Known rows, with every step that occurs
zafil, beke, mufu, mefad: [ 3.35 -2.21  0.26  1.50  2.02 -0.03  4.82 -2.48  0.66  4.65  1.28 -1.91
  3.03 -2.21 -4.95 -1.22 -1.51 -3.29 -1.61  1.96  6.48  2.78  1.31]
mefad, pude: [ 1.05  2.34 -4.68  0.58 -2.20  3.45  1.50  2.20 -2.25  0.26 -0.99  1.87
  1.39  2.27 -0.85  1.29 -2.33  0.46  0.86 -3.02  0.19 -0.94  1.04]
beke, zafil: [ 1.79 -1.19  0.78 -0.64  1.49  4.36 -0.11 -3.27  1.77 -0.88 -0.63  2.01
  0.65  1.88  2.23 -3.33  1.29  2.28  2.95  1.71 -2.03 -0.33 -0.50]
pude, mefad, boziv, beke: [ 1.40 -1.23 -5.58  1.32 -3.00 -1.64  4.40 -2.84  3.92  1.42  0.29 -1.56
  2.16  7.80  2.95 -1.03 -1.30  0.81  0.06 -2.12  2.40  0.76  1.02]
pude, mefad, beke, mufu: [ 4.47 -3.98 -1.27 -4.02  2.09  0.78  6.77 -1.67  0.87  6.48 -2.31 -1.35
  1.81 -1.03  4.13  2.17 -2.26 -3.65 -1.84 -1.99  3.52  1.74  1.41]
boziv, beke, mefad, vive: [ 0.01 -1.85 -2.98  3.29 -0.77 -0.72 -1.49 -1.97  5.47  3.36  0.38 -1.21
  3.54  3.14  4.00 -2.69  3.11  1.40  0.18 -1.63  1.94  2.63 -0.63]
mufu, vive, mefad, pude: [ 0.26  0.73 -4.50  1.76  4.15  4.19 -0.86  1.77 -2.61 -0.99 -4.63  1.71
  4.98 -0.18  1.56  2.25  0.01 -3.05  2.06  0.03  0.92  0.11  6.74]
vive, mefad, beke: [-1.41 -0.64 -3.07  1.84  3.18 -0.58  2.15  0.02  3.93  1.48  0.34 -0.84
  2.60 -2.19  3.29 -2.17  4.47 -5.42  0.25 -1.27  1.29  2.40  2.41]
mefad, mufu, beke, boziv: [ 2.85 -5.85 -1.30 -0.82 -0.23 -0.10  2.13 -6.67 -0.74  2.67 -1.99  1.59
  3.64 -1.17  2.93  1.86 -0.53  0.95 -1.24  1.98  1.24  4.92 -2.88]
mefad, beke, mufu: [ 4.45 -4.05 -0.25 -3.76  2.35 -0.77  4.77 -1.51  0.96  5.01 -0.99  1.06
  1.37 -1.60 -0.42  0.92 -1.29 -5.10 -0.52 -2.69  1.30  2.40 -0.74]
boziv, beke: [-0.11 -0.57 -2.90  3.23 -0.98 -3.12 -0.62 -1.46  2.51  1.27  0.82  0.41
  2.27  0.36 -1.37 -4.09 -1.61 -1.38  1.38 -1.75  0.71  0.23  0.18]
vive, mefad: [-1.74 -0.35 -1.19  1.74  2.59  0.92  1.13 -0.94  1.90 -0.30 -0.68 -0.39
  1.01 -1.88  2.56 -0.15  3.72 -2.67 -0.35  1.98  2.55  1.58  1.84]
pude, mefad: [ 0.34  0.11 -1.07 -0.16 -0.53  1.62  2.04 -0.23  0.13  1.16 -1.91 -2.45
  0.63  0.39  4.36  1.42 -1.13  1.39 -1.74  0.95  1.81 -0.64  2.08]
beke, boziv: [ 1.32 -3.12 -0.29  1.23 -2.43  3.50  0.66 -3.18 -0.18  0.51 -2.36  0.35
  0.34 -0.75  1.83  2.54 -0.99  0.84  2.55  3.29  1.49  0.67 -1.42]
boziv, beke, mufu, mefad, vive: [ 4.18 -4.27 -2.75  2.05  2.21 -4.84  4.57 -6.83  6.61  5.86  1.05  0.34
  4.69  1.63  0.82 -2.86  1.19 -2.49 -3.36 -2.34  5.39  3.58 -1.18]
boziv, beke, mufu, vive, mefad, pude: [ 4.19 -3.62 -5.51  1.61  4.93  1.53  2.55 -1.72 -1.34  3.66 -5.52  3.89
  6.79 -0.73 -0.76  1.17 -3.29 -6.70  2.11 -1.39  4.15  2.04  5.66]
mefad, vive: [ 2.16 -1.35  0.09 -2.60 -0.25 -1.96  0.18 -1.56  4.48  0.11  1.76  2.66
  0.26  2.44  1.18 -0.04  2.85  1.58 -1.16 -1.82 -0.16  1.11 -2.30]
vive, mefad, mufu: [-0.76 -1.11 -0.73  3.16  4.36  1.12  2.48 -0.83  1.51  2.56  1.82  2.07
  1.70 -0.18  2.53 -0.02  4.14 -2.92 -3.22 -0.60  2.53  3.17 -2.28]
mefad, mufu, vive: [ 2.37 -2.43  2.31  1.16  6.22  0.61 -2.29 -0.13 -2.55  2.10 -0.62  2.62
  3.43  0.88 -0.14  1.24 -1.67 -0.76 -0.64 -1.59 -1.64  0.99 -0.18]
zafil, beke, mefad, boziv: [ 0.59 -0.80 -1.99  0.78 -2.67  3.85  1.73  0.65  1.01  1.64  1.76 -2.37
  1.06  5.87 -1.68  0.42  1.62  1.78  1.85  0.94  2.88  2.97  0.90]
vive, mefad, mufu, beke, zafil: [ 1.95 -4.10 -1.21 -0.79  5.80  1.43  2.56 -7.50  3.00  1.11 -1.13  2.63
  4.71 -0.31  5.37 -4.20  5.67  0.06 -1.45  2.59  0.09  5.13  0.10]
mefad, boziv: [ 1.32 -0.76 -1.74 -1.94 -1.78 -0.03  3.01 -1.45  1.60 -0.95  0.82  0.54
 -0.81  6.55 -0.51  1.40  1.06  1.30  0.25 -1.65 -0.12  1.15 -1.22]
mufu, mefad, vive: [ 0.63 -0.06 -1.90  2.53  1.26 -2.09  1.28 -3.25  5.06  1.12  1.77 -2.10
  2.78  2.16  3.04 -1.59  4.26  1.35 -3.23 -0.61  2.41  1.85  0.04]

Rows
[ 1.84 -3.30 -0.87  0.64  8.99  3.55 -1.32 -2.79  3.10 -0.39 -3.25  1.51
  5.86 -0.94  5.21 -4.29  4.18 -3.80  5.27  2.01 -2.33  0.85  6.15]
mufu, vive, mefad, beke, zafil
[-0.64 -1.64 -6.01  3.00 -0.30 -2.66  3.59 -3.79  5.88 -0.02  1.13  0.55
  2.41  5.18  0.76 -2.48  3.61 -2.89  1.10 -1.17  2.77  2.94  0.66]
vive, mefad, boziv, beke
[ 0.39 -2.23  1.84  3.22  6.28  4.66 -3.60  0.94 -4.33  3.75 -2.77 -1.11
  4.25  1.02  4.07  2.78 -0.12  0.40 -0.73  0.19  0.17  2.43  1.63]
beke, mefad, mufu, vive
[ 1.85 -3.57 -3.38  1.00 -1.60  3.73  3.81 -2.68  2.10  3.14 -2.69 -2.73
  3.06 -0.74  7.35  1.99 -1.30 -0.72  1.88  1.18  2.11  0.66  1.48]
pude, mefad, beke, boziv
[-0.87 -1.16 -2.54  7.12  1.54  1.48 -0.29 -0.89  0.77  5.91  1.24 -1.20
  3.97  2.00  3.07 -2.16  0.53 -0.37 -1.52 -2.25  2.21  2.73 -2.23]
boziv, beke, mefad, mufu
[ 4.09 -3.27 -2.77 -1.92  5.56  4.56  2.90 -0.64 -3.94  2.57 -6.29  3.69
  4.53 -1.07  0.52  5.25 -1.93 -4.94  1.01  0.16  3.61  1.72  5.59]
beke, mufu, vive, mefad, pude
[-0.35 -4.06 -3.73  2.86  0.86  2.71  2.94 -3.30  3.57  1.59 -1.89 -0.51
  2.93 -3.05  5.28  0.34  3.70 -4.53  2.80  2.17  2.71  2.84  1.12]
vive, mefad, beke, boziv
[ 2.31 -2.97 -0.32  1.64 -3.56  2.89  0.90 -1.97  1.03  0.92  0.42  1.18
  1.42 -1.68 -3.62  0.10 -1.93  0.10  4.44  4.25  2.70  1.30 -0.91]
zafil, beke, boziv
[ 0.68 -3.13 -4.32  2.90  3.75 -2.23  0.37 -2.84  3.68 -0.45 -1.59  1.04
  4.58  4.78  0.89 -1.47  1.62 -3.85  2.89 -0.16  1.44  2.64  4.73]
mufu, vive, mefad, boziv, beke
[ 5.36 -5.98  1.37 -4.15  6.62 -0.86  1.13 -0.83 -1.41  4.27 -3.86  1.57
  3.95 -2.23 -0.75  2.03 -2.97 -6.12  1.64 -1.66  0.08  1.86  3.40]
mefad, beke, mufu, vive
[ 2.64 -1.97  1.34  1.05  5.75  2.05 -0.39 -0.13 -2.36  3.05 -2.21  0.49
  4.02  1.41  4.06  2.71 -2.83  0.37 -2.03 -0.55  0.34  0.57  2.33]
pude, mefad, mufu, vive
[ 1.58 -1.90 -1.84  2.87  0.55  0.93 -0.38 -4.72  4.26  0.46  0.37  2.64
  2.97  2.33  0.85 -7.18 -0.02  0.59  4.36  0.10 -1.35 -0.23 -0.31]
boziv, beke, zafil
[ 6.50 -6.47 -2.41 -2.89  2.76 -0.92  4.93 -4.49  0.24  4.13 -4.34  0.49
  3.88  6.15  1.75  2.58 -5.00 -2.19  1.03 -0.99  3.59  1.69  3.64]
pude, mefad, boziv, beke, mufu, vive
[-1.02  2.28 -5.91  2.30  0.13  4.16  2.83  1.42 -0.43 -0.08 -1.61  1.39
  2.34  0.40  1.63  1.26  1.55 -1.92  0.16 -1.25  2.59  0.78  2.90]
vive, mefad, pude
[-0.81 -0.16 -0.17  2.82 -1.05  3.76 -1.19  2.29 -0.53  2.52  0.85 -2.93
  1.94 -0.55 -1.47 -0.92  0.57  0.85  1.62  2.65  2.84  1.87  1.94]
zafil, beke, mefad
[ 1.13 -3.38 -2.38 -3.44  0.04 -1.61 -1.50 -4.07  2.37  2.25 -2.78 -2.60
  3.58  1.43  6.62  0.55  4.60  3.37 -2.07  1.20  1.52  4.96  2.23]
mufu, beke, mefad, vive
[ 2.53 -4.31 -3.59  1.82  5.25  1.69  0.14 -6.42  5.28 -1.67 -1.96  2.96
  5.29  6.86  2.86 -4.84  2.86 -1.57  5.92  1.92 -0.64  1.95  4.05]
mufu, vive, mefad, boziv, beke, zafil
[ 0.21 -2.59 -0.90  6.75  5.47  1.50 -4.04 -0.56 -1.82  5.17 -1.81 -0.71
  6.26  1.50  2.70 -0.97 -1.30 -1.13  0.52 -1.03  0.67  2.59  1.77]
boziv, beke, mefad, mufu, vive
[-0.57 -0.99 -2.44  0.20 -1.35  4.32  1.38 -0.26 -0.34  1.20 -0.90 -3.25
  0.13  6.79  3.86  2.93  2.59  2.33  0.33 -0.15  1.49  2.25  0.21]
beke, mefad, boziv
[ 1.75 -3.96 -2.34  1.14 -1.25  2.44  1.66 -2.40  2.02  2.19 -1.35 -0.11
  2.24 -1.44  2.50  0.62 -0.37 -2.11  3.41  0.09  0.53  1.27 -0.77]
mefad, beke, boziv
[ 4.87 -5.90  0.75 -0.72  4.77 -2.57 -0.28 -3.01 -0.83  4.07 -4.04  2.49
  4.15 -1.23 -2.45  0.12 -4.98 -4.64  2.10 -0.01  1.62  1.56  2.86]
boziv, beke, mufu, vive
[ 5.29 -5.18 -2.72 -2.28 -1.10 -2.46  6.49 -4.76  2.68  3.45  0.35  2.76
  1.03  6.02 -2.49  0.55 -1.98 -3.04  0.30 -3.47  3.03  3.05 -2.72]
mefad, boziv, beke, mufu
[ 2.29 -1.65 -0.96 -0.59  2.45  3.05  0.96 -2.47  3.77  0.79  0.35  1.43
  2.68  1.09  3.12 -5.26  1.85 -0.62  3.50 -1.11 -3.00  0.08  0.18]
mefad, beke, zafil
[ 4.82 -3.16 -1.54 -0.31  0.12 -0.33  7.83 -3.86  1.80  3.66  2.17 -1.23
  2.18  4.45 -5.34  0.32 -0.24 -2.20 -1.37  0.41  6.27  4.11 -0.04]
zafil, beke, mufu, mefad, boziv
[ 1.56 -0.67 -3.04 -2.29 -2.09  1.59  4.91 -1.46  1.67  0.38 -0.65 -1.79
 -0.14  7.29  4.03  2.96  0.04  2.35 -1.26 -0.75  1.73  0.54  0.73]
pude, mefad, boziv
[-1.29  1.08 -3.74  4.85  2.55 -1.34  1.69 -1.12  2.69  2.55  1.00 -5.27
  4.16 -0.75  2.76 -3.73  1.86 -3.42 -1.40 -1.89  1.54  1.35  3.14]
mufu, mefad, beke
[ 0.32 -0.72  0.56  4.07  1.00  4.19  0.02  1.87 -0.65  5.06  3.00 -0.62
  2.72  0.70 -1.46 -0.64  0.59  0.64 -1.08 -0.02  2.89  3.46 -2.17]
zafil, beke, mefad, mufu
[ 3.68 -4.28 -1.03 -0.33  0.56 -2.73  3.69 -3.58  1.17  4.69 -0.75  2.08
  1.86 -0.64 -2.19 -1.11 -2.97 -3.81 -0.17 -1.41  3.06  1.62 -1.06]
boziv, beke, mufu
[-0.74  3.73 -6.50  5.46 -0.48  3.21  2.36  0.51 -1.42  1.23 -0.86 -2.70
  3.62  1.85  1.20 -0.43 -0.61 -0.33 -1.69 -2.28  2.52 -0.18  3.55]
mufu, mefad, pude
[ 4.31 -6.37 -0.05 -4.59  6.25  1.11  4.79 -3.78 -0.61  1.55 -4.62  2.67
  2.02  3.41  0.86  5.46  1.33 -4.58  0.48  1.39  3.14  4.03  2.91]
beke, mufu, vive, mefad, boziv
[ 0.98 -6.13 -2.65  0.83  1.98  0.50  3.03 -7.47  1.14  2.41 -2.97  1.03
  4.61 -2.68  5.19  1.80  3.09 -1.42 -1.47  3.81  3.36  6.51 -1.13]
vive, mefad, mufu, beke, boziv
[ 3.14 -6.06 -0.67  1.14  6.72 -2.29  1.01 -3.88  0.91  3.43 -4.39  2.40
  5.26 -2.96  0.11 -0.32 -1.27 -6.97  1.83  1.67  4.00  2.87  4.55]
boziv, beke, mufu, vive, mefad
[ 3.22 -5.62 -3.96 -0.43  1.33 -2.19  7.86 -6.03  4.54  3.29 -0.56  2.46
  1.75  4.43 -0.17  0.55  1.74 -5.39 -0.28 -1.35  5.31  4.65 -0.71]
vive, mefad, boziv, beke, mufu
[ 5.67 -3.64  0.28 -0.88  1.69 -2.13  5.43 -4.13  4.96  4.92  2.90  0.56
  3.24  0.27 -3.82 -1.36  1.45 -1.65 -2.68  0.16  6.13  3.87 -1.03]
zafil, beke, mufu, mefad, vive
